Each row was made from one path, in order. Every step used is in the known rows, and no mark comes twice. Write each row's path.
Known rows
h > q > v > g > j > f: [  7  10  17   1   8 -16   7  -7  -6   4   1 -14  33   9  27 -10   4  -8
  14  21   1 -20]
g > v > f > h > q > j: [  1   4  -2  -6   1   4   5  -3  23  -6 -16   2  12  12   2  -2 -10   5
  10   3  -6  19]
f > h > q > j: [ 12  -1  21 -28   5  11   1  -8   8   2   1  10 -13  18  -1  16  -2  21
   0 -13  -2  10]
f > h > q > j > c: [  8  16  23 -25  -1   8   6  -8  17  -2 -15  18 -21   3  -7  24  -4   9
  -1 -12   7  19]
h > f > j > c: [-14   8 -21   1  -6 -14  -1   6 -16  -4 -18   5 -37 -28 -42   2   6 -24
   1 -33  16   9]
g > v > c: [-24   6 -29   0 -19   0   4  31  -4   3 -12 -21   6 -33 -19 -14  -2   6
  -4  13  -1  -9]
q > v > g: [-14  -9 -21   1 -13   1   0 -12   5  13  12 -11  31  -8  13  -8 -19  -8
   1   6   6 -30]
g > j > c: [-17  30   2  -7   4  -3   1  11 -15  -1 -22 -10 -22 -20 -29   1   5  -5
   4  24   5  15]
v > f: [-13 -25 -27  16  -3  10   2  22   7  -6  11 -23  -1  13 -11  -3  -5   6
 -17  -5 -11  19]
j > f: [  1 -16   4  22  -3  -3 -13  17 -26   4  24  -5  -6   3  -3  -1   8  -4
 -23  -4  -8  -3]
g > j > f > h > q > v: [  8  14  24   1  16  -7 -18  -7 -11  -2   0  12  -1  11   9  -2  11   6
  18  23  -2   1]
j > f > h: [  9 -17  10  29   0   7 -14   1  -9  -3  22  22 -18  -2  -5   0   7   7
 -19 -10 -11  10]
g > v: [-22  15 -10  -1  -8  -3   4   3  -6  13  -6  -7  10  -4 -23  -6  -2 -16
   1   9   1   0]
h > q > v > f > j > c: [ -9  18 -24 -19  -8  -7  15   5  34  -4 -23  -9  -2   6   3  18  -4 -23
  10 -13  23  11]
q > v > g > j > f: [ -1  -4  -5  14   5  -8 -14  -9 -21   7   8 -11  29 -15  23 -18  -7  -6
  10  30  -2 -34]
f > j: [ -1  -1 -25 -19  -2   6   8   5 -14   1  -5  -5 -28  -9 -17   6   6 -14
  -6 -23   8  -4]
v > f > h > q > j: [  9 -21   0  -7   6  13   1   6  23 -14   1   0  -7  25   8   8  -5  23
  -6 -12 -10  26]
v > g > j: [  1  -3  -4   6  11   2  16  -6 -20  -2  -5 -18  12 -15  -3 -22   0   3
  -1  23 -11  -8]
h > q > v > g: [ -5   3   1 -11  -5  -6  20 -12  19  12   2 -15  36  16  17   0  -8  -7
   7   0   8 -18]
j > f > h > q > v > c: [  7  -8   5  13  -9  -1 -12  14   8  -6  10  11  -3  -5  16   1   5  17
  -3  -4  -2  -5]

Write each row's path
[ 16  -6  28 -17   5  -9  -6  17 -23   6  11 -15   2  20  14  15   6   7
 -13  -9  -7  -8] | h > q > j > f
[-11 -11 -22  -2   0  -9  -8   6 -26  -1  -2  -5 -27  -9 -34  -7  11 -13
   1 -34   4  -2] | h > f > j
[  8  -1  20  10   0  -4 -11  -8   8   3  16  21   2  19  11   7   6   1
   0  -6   2   2] | j > f > h > q > v
[ -7   2  -6 -14 -12   7   0   5  28  -2  -2   5  -1   1   3   7  -2  23
   9  -5   7   0] | f > h > q > v > c
[  2   1   7  -3  -2   7  15 -29  33   2   2  16  21  12  12   1  -8   4
  10  -5   4  -1] | f > h > q > v > g
[ -6  20 -23 -15  -9   1  17   5  -2  -1 -24   5 -38 -31 -27  14   2 -27
  -7 -21  20   8] | f > j > c
[ 24  -2  26  21  20  -4  20 -14  -9 -13  -2   8  11  -5  14 -19  11   6
   0  15 -16   7] | v > g > j > f > h > q
[ 17  -9  17  21   0  -3   4 -21  14  -1  15  20  18   7  26  -4  -1  -3
  -2  -4  -3  -7] | j > f > h > q > v > g
[  9   0  16  19  16   2 -18   1 -27  -8   5  13 -20  -6  -7 -11  13  11
  -1  19 -13  10] | g > j > f > h
[  4  -4   0  18   6   1 -14 -22  -7   0   6  11  19 -18  21 -19  -8   0
  14  27  -3 -24] | q > v > g > j > f > h
[ -8  32   8 -13   2 -13  21 -11  13   4 -22 -12  25  -4   9   0  -5 -14
  19  23  13  -7] | h > q > v > g > j > c
[-10   3 -40   2  -3   0  13   9   7  -5 -22 -10  -2 -11 -15 -10  -2 -23
   5  -5   2  11] | g > v > f > j
[ 16  -6  27  18   5   0   4   0   3  -4  13  21 -12  18   0   5  14   5
 -14 -14  -9  19] | j > f > h > q
[  4   0  18 -37   3  -1   2  12 -11   9   0 -21   1  22   1  18   2  11
  -6  -7  -1  -5] | h > q > j
[ 17 -20  15   1   1   9 -30   5 -25   0  20  14 -19  -6   8   9  -5  17
 -14  -6 -11 -10] | q > j > f > h
[-16 -17 -28  10  -8  14 -21  -4  28  -2  12   4   5  11   5   2 -19   7
   6   0   4   6] | q > v > f > h
